Each row comes from the steps of one walk. Every step used is in the known rows, and no mark comes twice. Write the walk behind each row, first mark first.
In the rows, 128 means zero.
Known rows
faride kimat tevi vatiz nudu: [162 150 181 236 129 188  94 139 122 152  86 130 112 217 126 211 112 120
 141  91  99  91 116 155  98  88 105 118]
faride kimat: [147 144 150 137 140 147 144 113 138 120 105 117 129 154 126 128 131 145
 127 126 118 102 112  91 136 114 119 133]
geta faride kimat befat nese sepe: [141 110 152 153 149 193 197 211 131  93 156 129 175 171 158 129 153 153
 181  74 155  57 144 140 152 113 140 110]
geta faride kimat tevi: [154 145 173 183 113 191 110 154 138 147 146 145 132 185 148 172 137 145
 145 128 140  98 139 114 108 140 129 136]
befat nese siki: [106 113 124 118 132 145 179 179 132 132  90 106 180 131 154 152 119 156
  99  96 116 101 117 141 136 142 143  99]
befat geta: [ 87 138 120 106 164 130 146 156 115 135 142 112 111 134 155 134 132 123
 126 121 108 129 119 128 147 133 152 140]
nese sepe kimat: [131 111 137 129 147 145 189 139 124  89 111 114 154 133 155 117 146 136
 154 132 118  97  98 138 145 128 150 138]
siki nese: [139 140 119 112 127 142 146 128 140 137 131 143 156 108  99 137 102 128
  96 137 141 139 114 122 130 111 136 152]
tevi kimat befat nese sepe: [108  93 166 126 143 174 180 187 103  92 139 118 169 160 136 137 155 132
 176  60 123  90 122 167 171  81 106  90]
siki nese sepe kimat: [144 123 127 109 145 164 203 141 137 102 116 129 175 114 124 128 121 138
 120 139 131 107  82 130 143 106 159 161]
faride kimat sepe: [171 139 149 170 123 135 141 127 141 123 121 115 130 147 167 119 168 149
 144 130 114  80 118  74 160  58 146  96]
sepe kimat: [116 141 152 107 137 157 157 125 126 114 135 110 129 135 149 113 133 135
 145 135  99 121 106 116 119 135 149 139]
nese befat geta: [ 99 121 101  95 165 150 144 152 122 122 160 131  89 110 134 121 141 138
 126 110 138 109 125 150 140 121 165 141]
befat nese sepe: [114  90 115 142 153 137 172 162 112  98 119 117 175 137 137 145 118 145
 152  91 120 103 120 146 164 143 151 116]
vatiz tevi: [144 135 128 160 117 140  99 108 138 125 134 142 109 151 117 163 136 121
 147 124 115 138 124 145 112 130 130 122]
befat nese: [ 99 117 133 122 144 148 145 142 115 121 139 114 154 133 133 142 106 143
 146  96 100 127 130 121 145 150 148 118]
geta befat nese: [ 91 108 138 117 165 163 153 149 142 135 219 120 148 115 131 148  92 151
 121  80  94 130 130 148 144 148 143 135]
kimat befat nese: [116 122 153 109 128 165 128 167 120 106 153 126 126 134 145 130 129 130
 175  67 116 112 133 151 129 103 129  87]
tevi kimat faride geta befat: [115 116 175 129 170 170 170 182 170 163 203 129 117 190  94 132 144 124
 120 132 112 109 134 194 119 155 106 131]
kimat tevi vatiz: [122 127 166 187 112 160  91 153 105 158 106 140 111 162 135 188 111 112
 136 113 116 123 110 163 101 117  99 143]
nese sepe: [143  99 109 151 138 113 157 146 126 105 105 134 149 128 134 133 141 131
 136 125 146 102 122 151 151 119 133 129]
geta befat: [118 116 133 121 149 138 135 134 158 137 206 132 124 107 133 138 114 136
 103 112 127 133 131 158 127 129 124 145]
geta faride kimat: [137 144 143 149 136 166 167 153 137 141 152 126 157 167 133 124 136 150
 126 139 149  95 144  94 129 152 141 153]
sepe kimat befat nese: [107 133 180  88 138 191 161 165 119  94 163 106 128 141 163 113 135 133
 191  75  88 107 110 136 123 112 151  95]
nese befat geta faride kimat: [107 139 110 119 174 189 180 181 135 135 184 130 117 146 141 117 149 159
 126 122 158  77 141 117 143 142 174 163]
siki nese sepe: [153 113 106 133 135 135 175 140 137 112 111 150 175 109 105 141 116 132
 109 131 159 111 106 145 148  98 138 151]
faride geta: [149 136 140 138 150 133 165 155 149 132 121 143 124 139 128 109 143 124
 137 144 136 121 147 150 133 150 136 131]
vatiz tevi kimat: [126 136 150 152 122 169 119 110 123 141 136 131 132 179 104 168 144 123
 141 122 101 137 121 136 127 120 105 126]

Write each row's walk
[ 85 122  94 106 162 172 162 191 128 143 208 142 118 121 142 114 148 144
 124 120 169 103 157 156 132 160 184 158] -> nese befat geta faride
[136 116 147 139 164 150 152 179 187 146 200 138  97 164 106 129 132 121
 127 136 126 111 137 199 103 169 130 128] -> kimat faride geta befat
[112 132 157 113 130 156 139 145 131 117 138 102 102 176 128 127 139 128
 161 142  91 109  92 135  86 154 144 115] -> sepe kimat faride
[ 72 141 162 102 152 189 174 219 110 150 204 121 131 174 164 123 175 115
 149  96 143 110 154 158 144 112 131 128] -> tevi kimat befat geta faride
[146 131 159 183 106 157 117 127 127 140 154 127 134 170 146 159 184 127
 160 123  96 114 127 121 148  65 127  95] -> vatiz tevi kimat sepe
[129 145 188 203 123 199 109 151 115 147 116 120 113 202 152 192 116 111
 163  98  80 111 108 180  81 116 133 125] -> sepe kimat tevi vatiz nudu
[ 98  99 130 114 156 161 184 183 162 143 172 112 176 113 156 160 105 163
  76  80 118 105 118 168 136 141 142 117] -> geta befat nese siki
[100 120 162 129 127 149 128 150 120 145 134 109 125 199  93 148 145 122
 137 133 105 115 111 144 109 133  95 115] -> tevi kimat faride
[114 101 147 125 171 167 195 229 189 152 162 116 145 168 136 152 123 152
  97 106 114  86 124 211 110 181 145  98] -> kimat faride geta befat nese siki
[135 144 175  95 121 172 145 147 133  97 151 121 100 135 163 104 157 121
 177 106 116 106 107 146 105  87 129 106] -> sepe kimat befat
[ 77 138 115 119 162 153 168 193 122 152 188 118 138 147 162 129 141 128
 129 129 143 125 157 133 140 171 175 154] -> befat geta faride
[142 135 169 166 140 172 138 159 153 149 127 139 104 235  81 160 162 109
 164 148 100 116 124 180  98 163 110 112] -> vatiz tevi kimat faride geta
[ 93 137  84  94 160 188 181 193 133 146 211 153 141 101 111 123 123 144
  99 128 177 116 144 152 130 135 188 183] -> siki nese befat geta faride
[116  97 162 122 202 189 247 190 161 102 196 119 170 135 158 112 120 154
 156  97  95  91 116 181 167 173 180 145] -> faride geta befat nese sepe kimat
[149 126  99 101 125 164 140 126 147 125 155 163 130  83  76 122 111 144
  99 125 168 119 118 145 118  94 142 153] -> siki nese befat
[ 81 154 161  85 155 192 186 214 122 122 209 113 113 154 196 102 167 120
 175 108 126 104 132 152 118 133 174 134] -> sepe kimat befat geta faride
[138 138 184 142 111 181 102 125 124 123 132 129 108 152 166 159 131 128
 164 123  89 125  97 139 100 123 138 119] -> sepe kimat tevi
[134 142 178 208 123 198 130 179 115 174 128 140 138 198 142 189 118 133
 138 125 136  90 127 135 100 137 115 168] -> geta faride kimat tevi vatiz
[150 150 172 244 125 210 115 179 127 171 132 136 140 231 136 201 121 124
 139 102 127  82 150 158  85 130 125 139] -> geta faride kimat tevi vatiz nudu
[ 88 107 181 122 184 191 187 196 157 153 217 117 143 199  95 146 121 136
 135  98  84 109 133 184 132 177 123 121] -> tevi kimat faride geta befat nese
[121 129 157 162 117 168 100 135 131 146 138 124 103 223  82 184 150 115
 156 131  92 125 105 159  92 138  95 105] -> vatiz tevi kimat faride
[124 132 177 111 118 163 135 152 119 125 146 130 124 154 125 122 167 114
 152  95 132 115 129 152 129  68  83 104] -> tevi kimat befat
[ 89 148 159 133 141 206 149 204 121 147 208 133 115 197 156 160 182 110
 169  96 131 120 151 172 125 117 133 123] -> vatiz tevi kimat befat geta faride
[126 102 165 157 132 188 150 164 113  91 138 135 150 187 128 172 160 126
 192  55 109  98 114 186 149  83 105  83] -> vatiz tevi kimat befat nese sepe
[163 123 162 146 121 192 144 139 134 109 113 145 153 135 137 173 121 132
 139 128 120 109  73 151 121  92 150 147] -> siki nese sepe kimat tevi
[ 97 118 179 106 189 197 195 194 170 126 219 109 122 178 132 125 114 143
 163 111  71 103 112 182 107 197 167 127] -> sepe kimat faride geta befat nese
[107 107 154 127 183 165 169 197 173 142 211 124 121 169 111 139 111 137
 142 102  98 109 136 193 117 191 148 118] -> kimat faride geta befat nese
[129  87 132 141 195 160 216 191 159 114 189 139 170 126 138 129 119 146
 135  92 122  96 143 195 175 165 158 133] -> faride geta befat nese sepe
[ 90  83 152 122 175 177 190 182 148  97 205  99 145 169 136 151 113 151
 164  90  81  86  85 179 121 165 165 126] -> geta befat nese sepe kimat faride
[117 150 135 158 160 163 184 195 132 143 181 105 138 164 201 121 183 150
 143 131 126  75 145  76 171 104 188 127] -> befat geta faride kimat sepe
[132 125 173 164 158 187 142 163 182 160 207 144  99 214  83 168 149 116
 140 130  97 120 128 209  99 160 105 127] -> vatiz tevi kimat faride geta befat
[123 140 167 134 139 202 165 191 132 115 179 121 155 173 152 123 140 150
 169  78 139  79 149 117 128 125 139 108] -> geta faride kimat befat nese
[117 152 102 101 175 207 196 178 145 141 188 146 141 126 108 122 124 159
  94 130 169  87 129 110 140 124 184 189] -> siki nese befat geta faride kimat
[ 92  89 147 116 181 179 210 160 139  96 206 106 171 124 160 136 110 159
 146  81  87 100 100 161 160 147 169 142] -> geta befat nese sepe kimat
[142 128 143 141 143 136 144 174 158 135 124 131 101 183 101 121 145 115
 148 154 125 109 134 173 100 169 129 109] -> kimat faride geta
[126 155 162 106 160 166 149 164 133 111 131 112  79 159 167 128 160 126
 156  96 119  89 112 118 146  71 124 113] -> faride kimat befat geta
[113 128 184 137 123 199 120 152 120 118 163 127 130 184 117 171 146 122
 186  59  90 122 121 159 128 100 103  85] -> vatiz tevi kimat befat nese
[ 88 141 134 108 147 166 154 216 126 133 201 129 114 144 179 115 166 116
 157 104 156 110 156 163 129 124 155 123] -> kimat befat geta faride
